Known rows, with every way that one mark hangs from another:
q323[q203[q209 q534]]: [ -0.8  35.7 -30.3  12.1 -23.0 -17.2  18.1 -12.7 -14.4 -23.9   9.0 -12.8
   7.0  28.0   1.0   6.8 -27.7  16.0]
q203[q946[q537]]: [ 20.8   0.9  10.8  -3.1   0.6   8.1  15.4 -38.7  -2.8  -3.5  -3.9  17.3
  16.7 -11.2   1.8   6.3   0.3 -15.8]
q537[q203[q323 q534] q209]: [ -1.5  23.0 -35.3 -11.5 -25.0  -3.9  16.2  27.7 -11.4 -13.0  13.9  -1.5
  10.9  25.0 -11.3  -7.2 -45.2  36.0]
q203[q209 q323[q537] q534 q946]: [-18.1  36.7 -22.0   6.5 -16.1 -18.8  32.3 -21.5 -27.8 -20.2   6.1  -8.8
  21.8  -7.6  13.3   1.7 -17.4  15.7]
q537[q203[q534] q323]: [ 18.0  29.7 -26.3 -12.8 -15.6  12.1   4.5   0.5  -4.9 -14.2  16.2   4.6
   7.3  12.1 -32.4   3.4 -24.6  29.6]
q203[q534 q946]: [ -1.3  31.1 -14.5   0.3  -2.2   6.5  14.5 -27.6  -6.7 -17.9   0.9   6.6
   3.7   8.2   9.3  12.1 -15.4   1.5]
q534[q537]: [-24.4  -3.7   9.9  -0.4  -2.1   2.6  -0.3  -6.1   4.9 -11.1  -6.2  -3.5
   9.4 -30.6  -0.1   3.7  -3.2  -5.7]
q534[q537[q203[q946] q209]]: [-10.9   1.7  14.2  -9.8 -20.6  13.0   6.8 -25.3  -2.2  -9.9  -0.6   8.1
  17.0 -22.4 -16.7   1.8 -36.8   1.6]
q537[q203]: [  7.4  -1.8  -2.5  -8.1 -12.1  11.8  -1.9   2.2   2.1   3.0   3.5   0.0
   1.2   0.5 -10.7   2.2  -7.4   8.3]
q323[q537]: [ -4.9   1.0   5.9   8.1   0.0   0.6   1.9   0.2 -11.7  -4.7   3.9  -7.9
  16.3 -31.7  -4.6   8.8  11.1  -0.7]
q537[q203[q323 q534 q946] q209]: [ -2.5  27.1 -26.0  -8.7 -28.5   3.3  22.8  -2.9 -13.6 -12.6  11.0   6.2
  11.9  25.8  -7.8  -3.1 -50.1  28.1]
q323[q203[q209 q946[q537]]]: [ 20.2  10.1   4.1   9.5 -19.1  -4.9  24.7 -52.1 -16.5  -3.3   0.6   4.3
  19.9   8.9   5.1   3.8 -18.4 -12.3]
q323[q537[q203[q946] q209]]: [  4.4   8.0  11.3   1.9 -16.3  11.0   5.7 -18.9 -17.8  -7.1  11.0   3.1
  25.0 -27.8 -19.1   8.4 -21.9   6.1]
q534[q537[q323]]: [-10.4   1.3   8.9  -7.0  -0.8   5.0  -0.2  -5.2   1.4  -4.4   0.0   1.8
  14.7 -29.1 -27.4  -5.7 -11.8   5.0]
q537[q203[q946] q209 q323]: [ 20.8  12.2   5.1 -15.5 -17.5  12.6   1.4 -22.1  -9.0   5.2  13.2  16.7
  11.7   5.2 -40.3 -11.6 -41.1  22.0]
q534[q203[q323[q537] q946]]: [-18.6   3.5   0.7  -0.6 -10.9   1.1  21.7 -10.0 -19.4  -3.4  -4.1  -6.5
  22.6  -3.4  -2.7  -5.3 -16.8   9.0]
q323[q203[q209 q946]]: [ -0.6  14.5   1.3  13.1 -21.2  -8.7  15.9 -41.8 -17.2   0.1   0.9  -4.9
   6.1  17.4   4.2   0.3 -24.9  -5.4]
q323[q203[q534[q537[q209]] q946]]: [-21.3  28.8  -6.9  10.9 -23.6   0.5  18.7 -29.6 -16.0 -32.7   6.9  -4.0
  23.3  -0.6  -7.0  15.8 -49.4   4.8]
q203[q209 q534[q537[q323]]]: [-10.2  37.0 -21.0 -12.1  -9.1 -14.6  15.3 -19.9  -4.2 -31.9   3.6  -6.2
  16.9 -17.9 -16.1  -3.8 -27.1  21.8]
q537[q203[q534] q209]: [ 11.0  26.1 -25.4  -9.3 -18.3   2.5   5.3   7.0  -5.3 -25.0  14.7   1.6
   9.4  13.3 -18.4   5.7 -34.6  25.2]
q946[q537]: [ 20.6  -5.3   3.6  -6.5   3.7   3.5   8.3 -11.6   0.1  -6.7  -1.6   8.9
  15.0  -7.9  -1.0   2.4   6.4  -6.4]
q946[q537[q203[q534] q209 q323]]: [ 43.2  27.3 -24.7 -20.8 -15.1   5.6  12.1  -2.0  -8.5 -23.8  20.3  14.6
  26.7   3.6 -43.0   1.8 -38.0  32.8]

Rows:
[ -2.1   8.6  13.2 -15.5 -17.8  14.3   4.3 -26.4  -2.7  -5.7   4.7  13.7
  21.2 -25.1 -42.3  -6.8 -46.4  14.7]
q534[q537[q203[q946] q209 q323]]
[ 12.2  38.0 -16.3   4.9 -22.8  -0.5  15.0 -24.6 -22.8 -17.2  18.5   7.1
  17.1  30.0 -31.0   0.5 -55.1  22.1]
q537[q209 q323[q203[q534 q946]]]
[ 10.2   7.6   5.6  -9.2 -17.8   9.9   5.1 -19.9  -7.0  -1.2   4.9  12.2
   9.6   4.3 -13.0  -0.1 -33.9   7.5]
q537[q203[q946] q209]
[  7.8  34.3 -31.2  -9.2 -17.8  -4.7  14.0  -8.3  -5.0 -22.7   8.0  -5.1
   4.7  12.5  -1.8   5.2 -21.8  21.4]
q537[q203[q209 q534]]
[-12.4  33.3  -5.7  -6.6  -7.0   9.4  14.1 -35.8  -4.1 -25.4   0.7   8.5
  17.8 -19.2 -17.4   7.1 -27.0   9.0]
q203[q534[q537[q323]] q946]
[ 19.4   1.0   6.6 -12.8  -0.2  10.2  18.6 -40.8  -2.7 -10.6 -11.7  12.8
  19.6   5.4  -3.4   0.2 -12.2  -7.5]
q534[q203[q946[q537]]]
[-34.0  -8.2  -6.9 -13.6 -12.6  -0.3  15.5  12.5   0.5  -8.2 -10.8 -10.3
  15.5  -1.9  -6.1 -14.3 -24.1  13.4]
q534[q203[q323] q537]
[-10.4  -2.9  -2.1   4.0 -11.1 -13.0  11.0  24.0 -18.4  -2.7  12.2  -7.8
  19.8 -13.0  -7.2  -9.5 -15.5  19.4]
q203[q323[q537[q209]]]
[-13.9  18.3  10.8   6.0 -22.6  -5.3  16.4 -50.0 -15.3  -2.5   0.4  -2.7
  19.1 -10.2 -22.8  -5.6 -34.8   2.4]
q534[q537[q323[q203[q209 q946]]]]
[-11.1  36.9 -28.7  -3.0 -13.5 -16.7  31.0 -23.6 -17.4 -13.9   1.6   0.2
   5.4  24.9  16.9  -8.8 -28.6  17.6]
q203[q209 q323 q534 q946]
[-11.4  19.4   5.2 -18.8  -7.5  -4.4  18.7 -49.3  -2.4 -17.8 -12.5   3.8
  20.8 -13.8 -25.1 -12.8 -35.1  12.0]
q534[q203[q209 q946] q537[q323]]
[ 36.1  32.2 -11.7 -12.7  -5.7   1.5  20.9 -35.4 -13.3 -26.0  13.4  21.0
  26.4   3.1 -25.5   1.3 -37.2  15.0]
q203[q534 q946[q537[q209 q323]]]
[ 21.7  -9.8  -9.7 -14.4 -21.5   0.5  14.5  17.7  -6.3   1.0  10.6   8.9
  21.8  10.6 -16.5 -13.7 -27.5  20.3]
q946[q537[q203[q323] q209]]
[  7.3  30.7 -25.9   9.2 -17.8   1.1   7.9  -1.7 -13.1 -12.8  15.7  -4.3
  10.1  25.8 -30.3   4.2 -30.5  23.0]
q537[q323[q203[q534]]]
[ 35.5  24.9 -25.1  -0.3 -18.2  -2.4  16.2  -4.7 -18.6 -24.9  20.5   5.1
  29.1  21.2 -38.0   3.4 -41.5  23.5]
q946[q537[q209 q323[q203[q534]]]]
[ 43.4   8.8  -8.2 -19.6 -12.9  -1.8  11.2 -21.9  -5.6  -2.7   8.5  12.0
  19.4  -6.0 -32.6 -12.8 -14.2  19.0]
q946[q537[q203[q209] q323]]
[ -4.0  29.6 -42.4 -10.1 -27.1 -12.3  24.5   6.3 -12.1 -14.7   9.0  -6.5
   6.2  26.0   2.9  -8.5 -31.1  32.5]
q537[q203[q209 q323 q534]]
[  8.7  -6.4   2.7  -3.3  -8.9   2.7  23.8 -19.8  -9.0   7.2  -5.5  13.6
  18.3   1.1   8.6  -6.7  -7.7  -4.9]
q203[q323 q946[q537]]
[-25.5  30.7 -21.4  12.8 -24.8 -16.4  21.5 -19.5 -11.2 -33.7   4.2 -17.0
  14.8  -1.9   0.4  10.7 -30.6   9.1]
q323[q203[q209 q534[q537]]]
[ 18.5  18.7  -1.0 -12.9 -18.7   3.0   8.1 -41.0  -9.9   6.3   5.9   9.1
   6.4   2.5 -24.3 -10.2 -28.3  17.0]
q537[q203[q209 q946] q323]
[-13.5   6.1  -0.3  -4.0 -13.9  -5.4  22.1  -5.3 -21.8  -7.9   1.6  -3.0
  26.9   2.1 -12.4 -11.4 -34.3  18.4]
q534[q203[q323[q537[q209]] q946]]
[-17.4  14.1  -5.4  -4.0 -13.3 -15.2  31.2 -24.8 -22.0  -6.4  -3.7  -9.1
  21.9  -0.8   3.4 -10.9 -21.4  15.2]
q534[q203[q209 q323[q537] q946]]
[ 21.8  25.6 -14.9   8.0 -20.1   1.0  24.7 -32.8 -19.7 -27.6  11.9   8.6
  28.1  19.5  -8.8  15.3 -38.8   2.4]
q323[q203[q534 q946[q537[q209]]]]
[ 39.1   1.6   0.9 -14.8   0.6  -2.5   5.1  -6.2  -6.5  -6.4  12.6  15.6
  23.0  -4.3 -35.2 -11.3 -21.7  12.3]
q946[q537[q209 q323]]
[ -6.2  33.2  -5.5 -12.4  -8.3   3.0  14.0 -28.8  -6.7 -30.7   6.9   9.0
  22.6 -14.9 -27.5   2.1 -44.8  17.0]
q203[q534[q537[q209 q323]] q946]
[-24.9  27.7  -5.0  -0.2  -5.6   7.2  16.7 -34.1   0.2 -30.9  -6.8   2.9
  16.3 -22.2   7.0  14.8 -21.5  -4.8]
q203[q534[q537] q946]
